Each row comes from the steps of one walk. Every step used is in the known rows, and no mark comes twice. Write the walk behind each row, first mark first.
(in the rows, 128 means zero)
Known rows
zuriz, gavunol: [143 125 165 137 140  72 111 137 130 143 167 112 140 150  89 101  98 161
 128]
zuriz, gavunol, godaf: [134 120 149 150 141  99 105 136 122 161 155 113 122 127  96 121 117 104
 107]
godaf, mube, zuriz, gavunol, maki, sezup, viniv: [ 76 186 179 131  85 148  68 184 147 138 118 147 136 141 130 138  70 156
  67]
sezup, zuriz, gavunol, maki: [124 123 144 143 162  54 133 131 164 137 113  76 114 146 106  92  70 133
  89]
maki, gavunol, godaf, mube: [113 122  63 119 114 167  90 134 147 136 139 148 118 140 153 105 143 150
 106]
viniv, sezup, godaf, gavunol: [145  48 145 147 108 108  80  87 175 125 181 123 150 143  86  87 148 133
 141]
maki, sezup: [157 126 157 136 116 172 122 155 149 156 124 154 152 167 107 140 107 134
 116]
viniv, sezup: [165  87 174 112 117 126 114 117 146 160 122 136 113 140 105 114 133  95
 166]
mube, maki, gavunol, godaf: [136  74 121 124 130 123 101 162 132 156 122 109 125 108 116 128 132 113
 103]
godaf, mube, zuriz, gavunol, maki: [ 87 139 122 137 134  64 114 130 155 134 121  97 113 168 113 106  83 169
  93]
zuriz, gavunol, godaf, sezup, viniv: [107 133 202 117  85 151  68 181 114 170 142 141 104  86 137 127  92 113
 111]
viniv, sezup, godaf: [170  38 177 132 110 134  83 118 177 146 147 129 139 144  84 124 118  97
 180]
mube, maki, sezup, zuriz, gavunol, godaf: [125 140 175 139 151 164 137 136 137 181 128  69 135 140  97 154  88 100
  79]
zuriz, gavunol, godaf, mube, maki, sezup: [102 141 137 124 106 178 116 166 140 193  98 105 150 154 106 163  79 136
 104]
viniv, sezup, zuriz, mube, maki, gavunol, godaf: [149  87 138  82 126 140 115 104 156 148 103 105  92 125 128 127 116  58
 123]
gavunol, godaf, mube, maki: [133  45 112 122 132 150 116 171 156 176  78 114 150 142 123 137 126 150
 135]
godaf, sezup, zuriz, gavunol: [125 151 175 112 145 131 148 106 143 155 165  74 104 157 123  99  76 168
 118]
gavunol, maki: [146  62 124 145 136  62 115 166 165 143  75 130 124 138 112 102 100 118
 116]
mube, zuriz: [155  90 167 139 153 123 127 123 147 123 162 127 139 177 107 122 149 170
 116]
maki, sezup, viniv: [150 128 207 131  92 180  70 202 140 143 127 183 165 125 124 139 105 138
 105]
sezup, zuriz, gavunol, godaf: [137 132 155 146 168 126 128 113 137 151 160  86 119 138 108 115 117 112
  91]

Which walk is each row?
[110 162 148 145 111  98 114 160 146 164  97 117 125 150  93 132  51 107
  86] : zuriz, gavunol, maki, sezup
[144  86 133  62 118 127 134 129 165 134 111 103 105 153 144 106  76 153
 132] : godaf, sezup, zuriz, mube, maki, gavunol
[159  86 150  64 123 114 120 109 166 128 111 106 109 148 124 106  98 114
 144] : viniv, sezup, zuriz, mube, maki, gavunol
[107 125 155 148 146  38 118 133 143 135 130  90 112 152  92 110  85 140
  87] : mube, zuriz, gavunol, maki
[131 102 135 115 106 189 126 176 162 177  81 128 168 174 117 154  92 172
 129] : godaf, mube, maki, sezup
[122 104 155 161 105 107  83 157 177 150 126 112 151 151  74 140  45 105
 107] : zuriz, gavunol, maki, sezup, godaf
[123 103 125 124 107 207 121 176 153 190  73 127 154 157 120 169 102 132
 112] : gavunol, godaf, mube, maki, sezup
[131 114 135 123 143 234 148 141 173 174  88  97 148 169 135 154 107 138
  91] : gavunol, godaf, mube, maki, sezup, zuriz
[134 118 136 145 112 129 120 169 162 160  71 144 132 152 109 136  79 100
  95] : gavunol, maki, sezup
[ 97 148 190 121  83 186  63 211 131 178 106 138 159 112 122 163  80 138
  93] : zuriz, gavunol, godaf, mube, maki, sezup, viniv
[122 100 137  99 136 188 145 126 150 168 118  70  90 125 150 123 106 125
  99] : mube, maki, gavunol, godaf, sezup, zuriz
[139 108 105 134 129 135  92 140 130 137 152 139 112 117 127 113 145 106
  97] : maki, gavunol, godaf
[133  87 138 122 110 169 123 140 133 184 111 131  91 126 138 130 118 100
 129] : gavunol, godaf, sezup
[ 96 147 214 120  94 158  75 161 110 159 163 130  98 102 136 135 104 129
  94] : mube, zuriz, gavunol, godaf, sezup, viniv
[114 143 107 131 150 161 119 111 154 149 148 102 126 160 136 109 116 155
 101] : sezup, zuriz, gavunol, godaf, mube
[111 131 152 122 110 138 120 131 118 187 139 106  86 122 124 125  91 108
 121] : zuriz, gavunol, godaf, sezup
[143  65 142 161 105 138  87 165 190 146 102 135 156 154  88 144  70  99
 116] : gavunol, maki, sezup, godaf
[143 129 145 142 147 162 148 139 180 145  86 111 129 167 125 127  85 115
  78] : gavunol, maki, sezup, zuriz
[161  85 214  99  84 149  73 215 153 148  83 180 171 134 116 154  75 125
 127] : zuriz, mube, maki, sezup, viniv
[138  94 201 107  86 157  79 192 136 153 126 165 123 107 148 113 103 152
 136] : godaf, sezup, viniv
[184 117 153 105 136 160 138 112 180 123 111 156 142 199 127 124  88 120
 122] : maki, sezup, zuriz, mube
[122  41 121 156 105  58  81 108 186 130 119 112 127 130  91  84 117 100
 118] : viniv, sezup, godaf, gavunol, maki
[103 135  90 125 130 174 101 111 143 122 167 133 113 164 146 121 160 168
  86] : maki, gavunol, godaf, mube, zuriz
[103 135 147 124 138  81 144 125 158 157 104  69  86 141 126  96  50 130
  97] : godaf, sezup, zuriz, gavunol, maki
[185  42 182  78 140 109 141 116 179 150  76 106 127 164 108 123  95 105
 168] : viniv, sezup, zuriz, mube, maki
[147 114 113 122 129 109 133 100 192 111  96 142 132 187 129  96  88 116
  79] : godaf, gavunol, maki, sezup, zuriz, mube
